In the rows, 128 means zero.
Known rows, with every step that occurs
W/L/E: [133 139  99 122 167 100 173  98 138 148 163 200 129 161 112 138 121 155
 121 181 106 142 166 124 143 128 149 155 137 113 168  68 111 141]
L/E/P: [173  83  83 119 154 116 140 128 110 115 131 178 154 104  71 116 120 120
 120 189  98 170 116 143 138 126 160 151 144  68 160  88 104 153]
V/U: [100  97 139 123 132 116 142 105 116 157 153 125 114 111 123 134  62 134
 146 148 101 124 130  91 125 126 107 149 126 127 143 104 155 105]
A/U/V: [137 119 112  74  74 107 131 104  86 129 152 158 109  83 134 148  69 128
 176  86 139 165 115 141 147  78 149 152 114  83 137 125 145 106]
J/N/Z/U: [143 118 121 145  96 124  50 137 162 173 102  87  71 161 164 122 149 122
  71 106 126  84 155 136 115 143 117  87 103 144  90 169 114 126]
E/P: [165  75 107 127 145  94 114  93  80 107 146 144 135 111  89 134 121 121
 126 124 105 140 101 118 137 151 165 162 123  87 130  89 118 137]
P/N/Z: [128 112 118 169 128 112 142 120 117 127  99 143 124 120 181 119 168 157
 113 127 104  76 148 127 114 113 113 125 125 143 123 158 152 141]
U/P: [123 124 120 153 166  94 119  76 123 178 140  96 126  79 159 130 107 134
 162 117 117 150 159 120 161 181 119 150 118 125  98 113 110 134]
U/P/N: [ 94 138 137 163 177 105 134  78 134 148 128 109 135 105 165 114 123 119
 134 141 143 145 179 129 151 169  87 144 126 141 116 137 128 134]
F/N/Z/U/P: [ 99 121 154 127 131 126 103 100 184 183 109 110 114 108 172 155 146 185
 145 105  78 101 160 173 125 162  51  91 110 172  56 107 157 157]
N/J: [153 135  91 142 117  96 152 125  81 171 143 119 123 135 136 124 115 138
 144 118  95  73 100  91 143 161 162 125 125  87 123 135 128  99]
E/P/N: [134  86 126 141 145 103 124  94  94  74 130 160 147 131  90 107 143 107
 100 149 132 135 123 129 131 137 128 151 125 100 142 113 135 132]
W/P/N: [130 137 124 147 134 145 162  90 107 102 143 179 129 165 130 166 116 120
 129 131 165 146 113 117 119 124 127 183 122 135 177  82 114 148]
J/N/P: [182 146 115 131 146  81  39 104 111 173 173  57 102 149 123 101 102 134
 106  98 131 118 141 120 129 152 178 102 128 132 120 152  98 124]
L/E: [155 123  84 132 151 119 166 109 119 171 135 162 139 102 133 122 108 143
 130 185 104 166 164 120 132 129 145 149 148  91 165  94 124 144]
P/N/Z/U: [ 97 120 134 152 110 138 115 145 155 120  67 151 114 141 161 113 171 143
  81 125 117  90 163 149 104 125  76 102 122 162 118 134 153 132]
A/U/V/W/L: [141 141 163  57  83  75 178  76 169  80 175 158 108 157 106 176 106 167
 185  86 142 158  99 134 142  65 163 151 111 146 123  97 147 101]
J/N: [158 117 112 138 137  90  82  75 111 181 160  95  94 153 143 119 112 109
  97 134 144 121 155  98 131 158 152 141 108  98 126 153 116 117]
W/P/N/Z/U/A: [151 143 134 118  88 180 111 218 128 124  98 176 125 155 141 158 173 127
 122 104 138 137 127 144  94  94 109 136 105 163 169 136 114 118]
A/U/Z/N/P: [139 142 146 126 130 123  86 170  92 148 164  45 143  87 118  97  97 112
 175  55 136 168 105 169 114 103 188  93 182 130 117 145 128 110]
E/P/N/Z/U: [118  88 136 141 111 138  86 163 139  69  72 159 126 144 106 111 184 122
  73 126 115  95 124 167 107 123  95  95 126 144 104 130 135 146]
W/P/N/J: [142 159 105 155 112 144 175 133  98 107 144 164 135 193 119 153 123 128
 142 133 141  86  73 106 131 145 141 141 125 115 157 120 106 123]
Z/U: [106 116 119 126 133 125 110 103 125 164 104 131 106 117 130 139 117 121
 109 114 133 151 158 118 113 162 110 146 119 124 123  70 139 122]
E/P/N/J: [151 110 105 145 124 106 135 139  84  83 133 151 153 155  82  93 143 118
 104 147 110  78  77 118 141 151 147 107 125  87 125 155 124 110]
U/V/W/L: [138 155 157  71 135  82 180  71 179  66 164 150 124 147 113 165 134 170
 155 116 149 135 111  87 162  96 159 173 103 165 116 105 126 130]
V/W/P/N/Z/U: [138 145 169 148  90 159 165 137 221  64  73 141 126 188 140 171 186 150
 124 111 141 114 100 139  84  97  98 134 119 204 118  91 130 156]
U/A: [177 118 107 101 134 101 125 130  62 189 154 131 136  88 150 129 121 135
 145 118 105 164 151  89 129 130 163 171 110  92 172 142 129  94]
Z/U/P: [ 90 135 141 137 153 124  95 100 155 174 109 101 115  94 150 138 110 115
 137 113 138 169 181 140 151 192  81 133 112 153  85  90 113 131]
F/N/J: [148 137 106 116 123  99 167  84  97 186 167 129 135 156 129 145 120 178
 154 133  67  60  98 111 134 160 132 121 118  90 110 115 169 115]
V/U/Z: [ 76  99 163 126 122 158 150 132 104 145 160  93 133  81 150 126  66 107
 192 165 116 134 135  93 161 116 133 146 131 120 120 152 153 124]
E/P/N/Z/U/A: [161  93 135 109 103 146  77 216 116  89  83 161 141 128 105  99 191 125
  86 125 106 121 135 164 107 104 111  99 106 127 143 175 130 105]
L/W/P/N/J: [116 201  71 148  94 159 154 131  88 108 155 152 135 228 100 131 137 104
 146 144 145 114  98 150 116 133 163 129 110  89 155 121  83 148]
F/N: [136 102 121 111 145  89 152  35 109 180 158 147 132 131 141 164 116 177
 142 135  93 121 145 113 118 146 114 160 119 102 127  73 177 147]
P/N/Z/U/A: [135 126 133 115 109 152  99 197 129 149  79 145 129 116 165 106 179 141
  91 127 114 122 176 147  96 107  94 103 110 143 142 181 148  95]

Rows
[125 137 130 143  90 136 144 176  91 164 154  61 135 111 130 106 100  89
 160  96 133 113  69 135 134 119 176  89 165  81 109 184 141  81]
A/U/Z/N/J
[ 91 136 176 125 176 156  95 186 131 130 155  27 145  74 101  88  70 117
 153 112 132 137  99 110 125 118 150  90 184 168 123 155 127 118]
V/U/Z/N/P
[ 66 123 170 166 142 130 136 140 177 130 112 100 131  94 173 105 107 144
 155 148  94  83 142 142 144 120  50  92 125 189 100 178 141 127]
V/U/P/N/Z
[163 119  83 141 133 140 171 163 114  88 121 178 167 152  68  77 146 119
 100 208 104 109  97 147 147 131 143  96 151  72 153 146 110 125]
L/E/P/N/J
[128 147 109 158 124 110 160 123  97 141 134 133 137 152 142 100 138 132
 115 147 120  76 121 105 136 155 128 111 128 107 132 159 143 103]
P/N/J
[156 124 147 115 167  92 197  95 210  28 138 194 170 201  48 112 179 151
  98 215 121 154 123 151 129 103 138 147 145 142 158  77 117 149]
V/W/L/E/P/N
[ 58 142 152 149 161 135 107  98 168 141  97 113 123 119 144 114 128 105
 103 140 164 160 199 150 136 183  48 123 126 160 101 119 126 128]
Z/U/P/N
[110 122 138 147 169 139 130 137 106 145 134  70 144  76 141 113 121  93
 127 123 159 157 126  90 134 143 158 148 162 116 120 152 125 133]
U/Z/N
[126 148 125 157 145 142 144 172 100 156 137  55 151  96 132  95 126  93
 135 122 136  94  82  90 148 157 170 108 158 103 107 194 113 105]
U/Z/N/J
[104 162 175  58 124 116 153  95 207  65 131 152 110 165  98 170 138 154
 122 113 166 151 132 112 149 115 120 153  97 184 106  79 130 127]
Z/U/V/W/L
[106 115 144 135 114 135 129 135  94 158 151  78 139  89 144 124  93  87
 159  88 148 176 119 137 117 104 163 132 166  93 120 146 143 106]
A/U/Z/N
[182 124 119 111  92 136  37 187 134 200 112  88  90 139 166 111 156 121
  80 104 119 108 167 133 106 126 133  89  89 130 124 214 109  91]
J/N/Z/U/A
[ 97 157 137 103  87 196 124 178 157  45  78 187 108 143 128 178 146 126
 125 103 179 111  98 154 131  72  91 127 110 178 128 130 111 160]
W/P/N/Z/U/V
[134 104 142  90 125 126 133 156  89 181 165 121 128  91 125 123  70 136
 153 145  98 151 141  83 122 100 126 157 113 108 178 148 148  67]
V/U/A
[123 103 126 123  79 125 141 110  67 163 172 108 127  95 178 138  88 111
 211 110 121 169 136 141 146 107 169 142 128  84 118 139 155 117]
A/U/Z
[158 134 129 101 162  87 112  71 105 169 171 112 138 116 117 138 113 200
 161  97  80 120 132 144 118 144 143 121 140 134 123  75 162 154]
F/N/P
[159 154 152 112  94 150 190 136 189  22 100 161 132 136 151 179 168 156
 168 113 160 111  60 117 125  49 131 151 112 188 125 146 109 170]
U/V/W/P/N/Z
[ 97 129 127  80 117 147 104 128 125 117 105 146 105  86 123 144 101 116
 117 112 173 162 150 117 149 129 110 148 108 127 116 107 132 129]
Z/U/V
[ 61 114 172 134 165 160 140 151 125 137 143  66 139  80 121 111  71  87
 139 145 146 144 112  88 133 117 124 126 169 135 129 152 145 114]
V/U/Z/N
[133 147 141 142 184 131  84 163 100 137 146  39 152  70 120  94 120 116
 143  89 144 150 117 121 128 138 181 110 184 147 121 155 105 142]
U/Z/N/P
[152  96  98 130 161 131 146 125 123  80 117 193 162 128  79  94 141 113
  94 212 129 164 134 152 132 119 123 139 156  81 177 107 116 153]
L/E/P/N
[ 86 180 105 144  83 190 105 154 144  84  94 164 110 206 119 150 170 115
 113 126 147 133 149 188  85 106 114 113 111 151 135  95  94 184]
L/W/P/N/Z/U
[147 150  98 154 155 102 148 146 106 167 127  82 127 122 104 107 118 121
  90 101 123  86  78  81 118 168 154 112 159 103 129 141 117  93]
Z/N/J
[135  96 111 137 122 163 115 191 169  72  59 186 146 132  92  95 184 125
  69 189 103 131 142 192 114 107  90  81 145 128 136 126 122 159]
L/E/P/N/Z/U
[128 133 137 157 119 124  34 138 184 186 104  48  79 134 177 123 145 117
  95 102 130 102 173 154 142 176  86  68 100 170  56 188  88 135]
J/N/Z/U/P
[108 138 132 150  99 175 123 162 154  95  80 176 111 172 142 167 165 128
 113 108 139 109 114 153  97 119  96 128 116 174 140  91 121 159]
W/P/N/Z/U
[108 170 173  84 103 176 165 117 205  28  98 162 125 154 101 174 138 122
 127 130 216 187 100 123 128  91  99 168 115 183 136  85 119 157]
Z/U/V/W/P/N
